Each row was made from one walk, in order. Every step used is in the known rows, and no mark comes twice. Write each row's walk.
Known rows:
G-W-Q-B: -7.4  66.4  -50.5  -37.3  -27.9  -14.2  -12.0  -33.5  -15.2  -4.4  17.5  47.0  -26.4  -31.3  -27.8  41.0  29.6  -33.8
E-W-Q-B-S-F-G: 16.3  51.4  -20.3  -36.0  -61.2  27.8  -7.6  9.1  -10.4  -17.7  10.6  55.6  -50.0  -17.0  -31.3  36.5  32.0  0.9
E-W-Q-B-S-F: 12.9  49.2  -30.6  -32.4  -46.9  5.1  14.9  0.3  -16.6  -9.8  5.5  53.0  -39.0  -21.3  -29.6  41.7  44.3  -16.4
F-G-W-E: -6.2  45.3  -26.8  -62.3  -29.0  -1.0  -13.4  -15.8  15.8  -7.7  12.7  35.0  -24.8  -11.0  -19.0  29.2  -7.5  20.6
F-G: 20.6  12.9  -8.9  -38.6  -39.4  10.6  -25.5  10.6  17.7  -10.6  0.5  38.5  -28.9  -28.6  -35.2  27.4  -7.8  -2.4
F-E-G-W-Q: 0.2  55.8  -26.2  -47.9  -49.0  -9.5  -6.7  -29.2  5.2  -2.7  37.8  45.9  -17.9  -6.4  3.7  31.6  15.1  3.7
E-G-W-Q-B: -12.2  70.8  -45.0  -21.9  -34.2  -10.2  -17.8  -27.2  -10.9  -6.2  33.8  41.1  -20.0  -27.1  -18.3  47.3  12.9  -15.7
F-G-W-Q-B: -4.0  67.9  -41.8  -40.0  -43.1  7.7  -33.8  -24.2  -9.6  -14.5  23.8  49.8  -35.5  -25.9  -29.2  36.6  18.1  -18.5
G-W-Q-B-S: -13.0  64.7  -53.0  -50.4  -5.0  -7.4  -5.8  -22.0  -8.7  -2.0  26.2  35.3  -32.5  -37.4  -33.5  49.6  27.8  -36.6
S-F-E-G-W-Q: 23.8  57.6  -18.0  -42.9  -75.4  -6.5  1.0  -33.7  1.6  3.3  33.6  56.9  -22.0  -2.7  11.1  20.6  34.6  17.4
Q-B-S-F: 28.4  19.3  -37.6  -39.5  -15.7  -4.7  -1.4  12.4  2.4  -5.0  1.5  36.0  -38.7  -28.0  -48.9  32.3  31.1  -22.3
E-G-W-Q-B-S: -18.6  69.4  -47.0  -34.2  -11.8  -3.1  -10.5  -15.7  -5.3  -3.5  41.5  30.7  -25.4  -32.7  -24.7  54.2  11.1  -17.1
Q-W: 4.0  16.8  -19.2  -47.4  -27.5  -15.2  -13.2  -10.7  -0.8  -16.4  7.2  41.2  -26.3  -32.7  -41.9  38.2  18.0  -15.6
B-S-F-E: 40.7  5.4  -16.3  -63.8  -30.3  -3.9  10.5  10.3  17.6  -2.4  4.4  40.0  -36.1  -7.6  -26.5  18.0  31.9  -4.0
W-Q-B-S-F: 25.4  43.1  -38.5  -32.4  -25.5  5.4  13.2  -4.3  -5.4  -3.9  3.1  40.5  -38.7  -38.0  -30.5  31.2  50.4  -36.1
S-B: 30.7  20.4  -27.5  -29.4  -35.9  -4.0  -23.8  14.9  -0.2  -8.8  -11.0  49.6  -20.0  -31.3  -39.7  26.2  1.7  -19.1
F-E-G: 17.5  8.9  -17.0  -43.4  -35.1  -9.7  -8.6  9.8  20.8  -13.5  17.5  36.7  -19.2  -2.0  -20.2  24.9  -2.6  5.5

Write each row's walk:
2.3  24.8  -24.9  -33.3  -16.2  -10.8  15.0  1.7  21.0  -9.6  4.3  23.3  -10.6  -20.4  -10.9  31.2  -10.4  12.8 -> W-E-G
-5.2  40.8  -42.5  -60.3  -24.7  2.5  10.3  7.7  -7.5  -28.1  17.0  49.2  -42.3  0.6  -31.0  39.9  32.1  -26.7 -> F-E-W-Q-B-S
21.1  32.1  -17.6  -62.1  -41.0  -10.2  -7.7  -4.4  15.7  6.0  39.3  41.4  -26.9  1.4  -14.1  30.5  12.4  26.9 -> B-S-F-E-G-W
-3.0  38.3  -20.5  -32.2  -34.9  -18.7  -22.9  -13.0  9.0  6.5  28.3  35.3  -9.7  -23.9  -22.7  45.6  -14.4  12.4 -> E-G-W
-13.1  31.0  -24.7  -45.8  -19.5  -14.4  8.0  -9.3  9.3  -23.2  16.5  29.3  -18.3  -18.4  -19.0  35.6  4.3  14.7 -> Q-W-E-G
3.9  54.5  -44.8  -65.7  -17.7  6.3  -9.9  -6.8  7.5  -10.8  18.7  37.4  -44.5  -7.3  -34.4  28.6  18.3  16.2 -> Q-B-S-F-G-W-E
18.7  55.2  -19.9  -53.9  -51.7  0.1  6.2  -23.2  5.5  6.4  41.6  45.0  -28.9  -7.2  4.6  28.9  32.7  15.6 -> B-S-F-E-G-W-Q
-12.8  61.8  -51.3  -57.6  -14.4  -3.7  -7.6  -13.9  0.1  -13.3  47.8  37.4  -33.7  -6.2  -18.7  41.5  20.4  -13.4 -> F-E-G-W-Q-B-S
29.2  37.4  -6.7  -43.6  -68.7  1.8  -32.7  -14.3  6.8  5.5  14.3  54.0  -30.8  -16.2  -25.0  26.0  9.9  22.5 -> S-F-G-W
28.3  44.6  -29.2  -35.4  -40.7  28.5  -8.0  4.2  -0.9  -13.3  9.4  43.4  -50.1  -32.0  -31.6  25.8  39.0  -18.0 -> W-Q-B-S-F-G
13.0  40.7  -42.7  -59.1  -29.3  -11.4  -16.7  -0.9  6.2  -6.8  42.1  43.9  -36.5  8.4  -30.9  32.9  20.6  12.7 -> Q-B-S-F-E-G-W
15.3  42.6  -33.4  -54.0  -33.9  8.0  -34.7  0.0  2.1  -5.4  26.0  45.3  -46.4  -16.9  -47.6  36.2  15.7  5.0 -> Q-B-S-F-G-W
4.4  71.1  -39.2  -29.5  -37.3  -1.3  -3.7  -20.3  -8.7  3.7  38.0  40.7  -30.8  -28.3  -17.0  43.3  31.3  -3.6 -> E-G-W-Q-B-S-F
10.0  66.6  -44.0  -43.0  -29.8  -4.3  1.1  -25.6  -15.1  4.8  22.2  45.1  -36.8  -32.2  -27.0  38.8  47.5  -25.0 -> G-W-Q-B-S-F
23.3  45.9  -33.2  -42.3  -73.2  -2.0  9.2  -9.3  -16.2  -23.5  2.8  71.1  -40.9  12.1  -18.3  20.9  54.2  -10.9 -> S-F-E-W-Q-B
26.5  41.8  -37.3  -41.7  -35.8  8.9  10.6  2.5  3.3  -14.9  26.1  42.3  -40.4  -7.2  -14.5  22.8  43.2  -11.1 -> W-Q-B-S-F-E-G
14.6  59.2  -48.7  -66.0  -33.2  -5.8  2.8  -23.9  -7.7  -6.2  28.1  52.3  -43.1  -5.3  -20.4  27.0  57.3  -18.9 -> G-W-Q-B-S-F-E
-9.3  26.0  -30.5  -60.5  -11.8  -17.5  12.5  -15.6  4.9  -22.3  0.5  33.0  -24.4  -23.0  -27.4  31.1  19.9  -5.5 -> Q-W-E
4.7  18.0  -44.2  -44.7  9.8  -7.1  -6.9  17.4  6.5  -13.1  5.2  25.9  -33.5  -33.9  -56.4  44.0  12.2  -35.5 -> Q-B-S
-10.4  65.5  -41.3  -52.0  -19.6  15.8  -27.1  -12.3  -3.9  -10.9  32.2  37.2  -41.7  -30.2  -35.2  44.6  16.4  -21.1 -> F-G-W-Q-B-S
